Each row was made from one small tree. The marks that hang from a mark follow it in brackets, in the order of their numbers. Every link used is in the known rows. Write each row's tree.
(in the rows, 128 means zero)
Known rows
Q5[Q8[Q685[Q424[Q286 Q350 Q684]]]]: [130 126 133  95 139 140 118 173 122 136 145 105 163 145 112 122 145 178
 105 108 136 125 139 126 114 193 153 139 141]
Q5[Q8[Q685[Q424[Q286]]]]: [144 137 109 136 130 124  99 126 128 154 174  85 119 168  60  97 164 169
  77 151 136 124 134 125 107 151 172 126 140]
Q286[Q423[Q287] Q424[Q350 Q685]]: [137 109 164 149 112 101 179 132 112 101  76 119 150 119 183 169 117 113
 162 149 111 100 114 174 134 117 119 123 117]
Q8[Q685[Q424[Q286 Q684]]]: [ 96 149  97  75 153 138 123 131 144 186 173 114 153 133 113  98 191 143
  89  65 141 129 127 113  97 132 159 144 127]
Q598[Q141]: [108 139 102 125 132 118 116 118 140 133 143 135 102 149  85 120 112 169
 106 136 151 149 129 103 100  63 116 133 120]
Q424[Q286 Q350 Q684[Q443] Q685[Q8[Q5]]]: [152  98 198 130 105 149  68 179 119  64 138 127 139 112 176 123 122 107
 173  59 114 120 135 110 175 177 162 111 138]
Q684[Q424 Q443]: [130  92 101 152 117 124 118 102  78 143 138 145 121 149  76 124 119 141
  61 192 146 140 129 108 105 110 157 137 124]
Q423[Q286 Q287[Q141[Q598]]]: [ 91 139  76 154 114 124 125  74 160 140  99 154  86 140  79 124  43 145
 150 176 134 120 125 138 126  22  63 122 124]
Q350[Q424]: [135  97 114 158 141 124 145 109 121 181 147 141 124 122 108 123 149 171
 133 155 146 161 136 110 103 114 155 137 131]
Q423[Q286 Q287[Q141]]: [103 111  94 156 137 120 116  89 127 163 108 141 103 132  80 133  54 168
 128 172 131 104 106 158 130  13  53 134 120]
Q286[Q424]: [154 133 105 148 126 117 143 105 127 135 140 126 122 129 126 129 140 128
  95 161 139 143 132 135  99  92 136 132 116]
Q685[Q8[Q5] Q424[Q350 Q684]]: [147 104 177  89 145 139 122 163 154 124 155 115 120  98 172 144 123 117
 123 148 122 160 154  88 161 225 137 147 131]
Q286[Q423[Q287] Q424[Q350 Q684 Q685]]: [121 129 154  91 125 113 186 141 107  92  79 134 186 107 219 173 122 113
 162  97 123 104 122 180 123 106 109 141 119]
Q287[Q141[Q598] Q423]: [ 81 158  63 126 124 134 123  82 150 136  96 142  73 122  48  94 101  97
 140 197 138 151 141 103  94 128  87 110 137]
Q287[Q141[Q598] Q423[Q286[Q424]]]: [118 168  47 117 130 130 129  95 149 133 104 142  86 142  71 122  77  92
 139 169 118 144 125 106 111  70  75 110 123]
Q350[Q424[Q286[Q423] Q684[Q443]]]: [111 162 108 128 165 146 128 121  97 179 145 181 194 157 168 120 167 141
 148  86 138 131 115 142 126 154 174 128 133]
Q423[Q286]: [135 105  99 147 131 126 105 118 125 161 141 134  90 150  64 133  92 155
 111 146 142 123 130 113 140  55 107 129 112]
Q287[Q423[Q286]]: [121 119  78 113 144 134  97 115 107 181 134 122  82 141  35 127  80 121
 135 173 137 126 140 113 132  80  91 125 107]
Q685[Q8]: [159 126 142 182 106 128 115 114 142 123 153  96  65 118  76 103 142 139
  90 187 138 150 150 140 129 150 126 128 128]
Q685[Q8 Q424]: [159 128 133 160 125 122 123 129 161 136 156 101  77 138  55 113 170 152
  54 208 129 161 152 115 136 188 137 142 135]
Q287[Q141[Q598] Q423[Q286[Q424[Q350 Q685]]]]: [122 119  98 129 105 125 137 147 142  83  57 141 102 129  70 150  81 101
 174 129 104 129 118  86 129 104  77 104 136]
Q424[Q286[Q423] Q684]: [102 189 111  97 160 142 129 123 120 145 154 151 165 138 171 113 163 108
 116  95 148 102 116 151 123 136 131 129 115]
Q685[Q8 Q424[Q350]]: [159  97 169 180 120 124 130 164 157 120 123 103  80 128  63 134 143 159
  75 218 117 158 148 109 157 239 126 139 136]
Q8[Q685[Q424[Q286[Q423] Q350 Q684]]]: [ 92 147 137  85 154 136 150 160 134 180 122 119 165 142 144 126 179 124
 116  72 122 114 114 123 131 220 151 129 128]
Q424[Q684[Q443] Q685[Q8]]: [144 108 140 140  92 136  98 140 121  72 128 121 106 130  79 111 156 148
 106  95 141 145 154 138 124 127 143 132 152]
Q287[Q141[Q598] Q423[Q286[Q424[Q350 Q684]]]]: [106 160  71  77 135 147 148 136 142 113  79 162 132 116 120 148  53  98
 171 123 118 144 130 109 118 117  59 123 125]
Q424[Q286 Q350 Q684[Q443] Q685]: [117  95 150 133 115 143  93 179 102  88  96 164 182 142 116 136 136 155
 147  65 136 106 122 123 136 135 151 124 139]
Q8[Q5 Q685]: [118  86 128 111 116 124 108  88 127 194 157  90  79 107 134  99 115  95
 161  98 137 137 145  96 110  94 155 114 121]
Q8[Q5 Q685[Q424[Q286]]]: [117 118 126 102 145 126  98 113 145 203 184  95 115 130 134  97 155 104
 133  97 122 129 124  77 130 140 179 120 120]

Which tree is each row?
[114  94 109 108 111 132 103 132 105 100 112 156 147 144  84 124 139 151
 120  82 152 131 140 121 107  75 145 136 142] -> Q424[Q684[Q443] Q685]
[119 162  71 151 115 118 146  75 161 122 106 152 100 136 126 133  52 127
 144 166 122 128 118 149 115  14  69 121 120] -> Q423[Q286[Q424] Q287[Q141[Q598]]]
[ 92 153 140 138 146 142 124 134  94 144  90 162 185 145 178 146  88 131
 171 133 126  89 117 192 152 153 115 123 115] -> Q424[Q286[Q423[Q287]] Q350 Q684[Q443]]
[175 100 171 150  86 132 125 173 117  47  97 120 137 121 133 144 142 142
 122  93 116 148 143 146 135 166 145 131 145] -> Q286[Q424[Q350 Q684[Q443] Q685[Q8]]]
[105 163 141  94 171 138 148 173 136 150 118 157 186 151 153 147 165 127
 108 126 127 112 113 121 146 226 134 141 121] -> Q685[Q424[Q286[Q423] Q350 Q684]]
[189 120 151 173  88 113 134 133 143  65 150  85  91 111 107 117 180 123
  89 127 124 146 137 137 118 120 145 126 135] -> Q286[Q424[Q685[Q8]]]
[137 109 122 132 123 135 136 146 104 111  91 158 165 136 150 155 101 145
 132 128 132 145 138 144 118 136 133 138 125] -> Q286[Q424[Q350 Q684[Q443]]]
[168 106 169 120 102 126 144 168 128  62 117 101 135  94 170 169  85 147
 145  86 114 117 134 172 152  80  88 145 121] -> Q423[Q286[Q424[Q350 Q684 Q685[Q8]]] Q287]
[163 140 184 115 120 122 115 130 105  89 204  92 123 103 198 110 189  50
  98 107 117 104 111  92 157 173 180 111 122] -> Q684[Q424[Q286[Q423] Q685[Q8[Q5]]]]
[ 98 136 157  53 162 138 132 152 132 189 148 117 164 124 207 131 153  79
 165  53 115 111 118  90 150 211 165 124 121] -> Q8[Q5 Q685[Q424[Q286[Q423] Q350 Q684]]]
[115 168 105 152 138 105 175  68 127 145  96 136 133 125 167 135 116 114
 120 183 117 111  97 193 107  80  80 127 120] -> Q286[Q423[Q287[Q141]] Q424]
[ 88 192 110  82 179 131 148 115 134 170 150 147 192 143 182 133 146 125
 104 140 135 100 117 169 130 137 124 150 111] -> Q685[Q424[Q286[Q423[Q287]] Q684]]
[123 161 119 134 148 124 142 110  89 151 171 138 150 138 154 118 174 100
  66 160 137 101 101 121 118 148 155 124 109] -> Q684[Q424[Q286[Q423]]]
[102 194  88 148 119 110 182  56 155 124  89 148 119 133 169 124  99  92
 141 186 119 126 117 170 105  87  92 114 126] -> Q286[Q423[Q287[Q141[Q598]]] Q424]
[204  87 175 176  87 119 126 179 134  62 112  94  88 124 100 154 121 142
 116 115 105 130 127 124 165 125 116 123 129] -> Q423[Q286[Q424[Q350 Q685[Q8]]]]
[ 96 175 115 100 176 136 163 104 109 191 158 158 198 111 226 129 140 139
 169 101 140 113 113 179 117 115 140 143 115] -> Q350[Q424[Q286[Q423[Q287]] Q684]]
[169  94 217 166 105 133  87 174 138  72 152 100 102  95 159 119 138 100
 165 101 109 114 128  99 178 185 156 103 127] -> Q424[Q286 Q350 Q685[Q8[Q5]]]
[158 123 174  98 137 143 108 150 136 112 211 122 154  74 217 107 183 112
 167  23 130 143 132  97 137 141 184 131 138] -> Q350[Q424[Q286 Q684 Q685[Q8[Q5]]]]
[ 86 148 111 156 140 113 149  70 122 161  94 140 116 130 125 127 102 131
 129 190 131 105 105 182 118  95  74 127 126] -> Q286[Q423[Q287[Q141]]]
[ 66 209  92 105 158 140 173  83 150 160 121 183 180 110 208 109 130 123
 181 104 133 126 110 159 104 117 119 126 137] -> Q350[Q424[Q286[Q423[Q287[Q141[Q598]]]] Q684]]
[184 149 155 166 100 109 155 127 134  71 137  83  96 128 134 121 196  93
  94 126 115 133 130 150 132 151 147 119 133] -> Q286[Q423 Q424[Q685[Q8]]]
[146  76 139 141 113 119 125 148 125 149 115  84  98 157  47 134 124 187
 101 187 131 143 150 115 117 191 152 133 146] -> Q5[Q8[Q685[Q424[Q350]]]]
[ 80 149  88 156 110 121 142  63 162 133  94 150  94 119 104 107  77 135
 144 198 139 134 134 148  99  67  85 121 133] -> Q423[Q287[Q141[Q598]]]
[118 110 102  72 140 133 136 169 107  99  73 147 151 110 107 160  98 123
 155  71 116 116 106 115 122  86  60 134 133] -> Q287[Q141 Q423[Q286[Q424[Q350 Q684 Q685]]]]
[102  65 140  77 130 137 109 141 124 185 115 124 137 134 139 137 108 123
 161  90 121 151 146  77 135 174 162 135 135] -> Q8[Q5 Q685[Q424[Q350 Q684[Q443]]]]
[153  78 129 117 110 132 117 176 100  78  85 159 161 156 122 174  93 154
 141  60 122 120 123 117 143  71 123 135 132] -> Q423[Q286[Q424[Q350 Q684[Q443] Q685]]]
[156 133 193 143 138 122 129 115 125 136 182  99 133  90 232 119 157  91
 199  98 106 116 119 143 167 144 173 111 127] -> Q350[Q424[Q286[Q423[Q287]] Q685[Q8[Q5]]]]
[165 133 161 180  99 129  94 147 142  78 161  95  94 118  88  90 181 136
  93 108 128 117 127 132 137 144 151 116 136] -> Q424[Q286 Q685[Q8]]
[109  89 122 118 139 137 123 160 121 136  94 164 154 162  82 156 118 170
 105 163 135 150 144 104 135 184 134 152 137] -> Q685[Q424[Q350 Q684[Q443]]]
[168  91 178 142  97 121  97 123 141  91 164  87  73  97 133 108 142 100
 137 115 128 141 148  98 148 121 151 116 135] -> Q424[Q685[Q8[Q5]]]
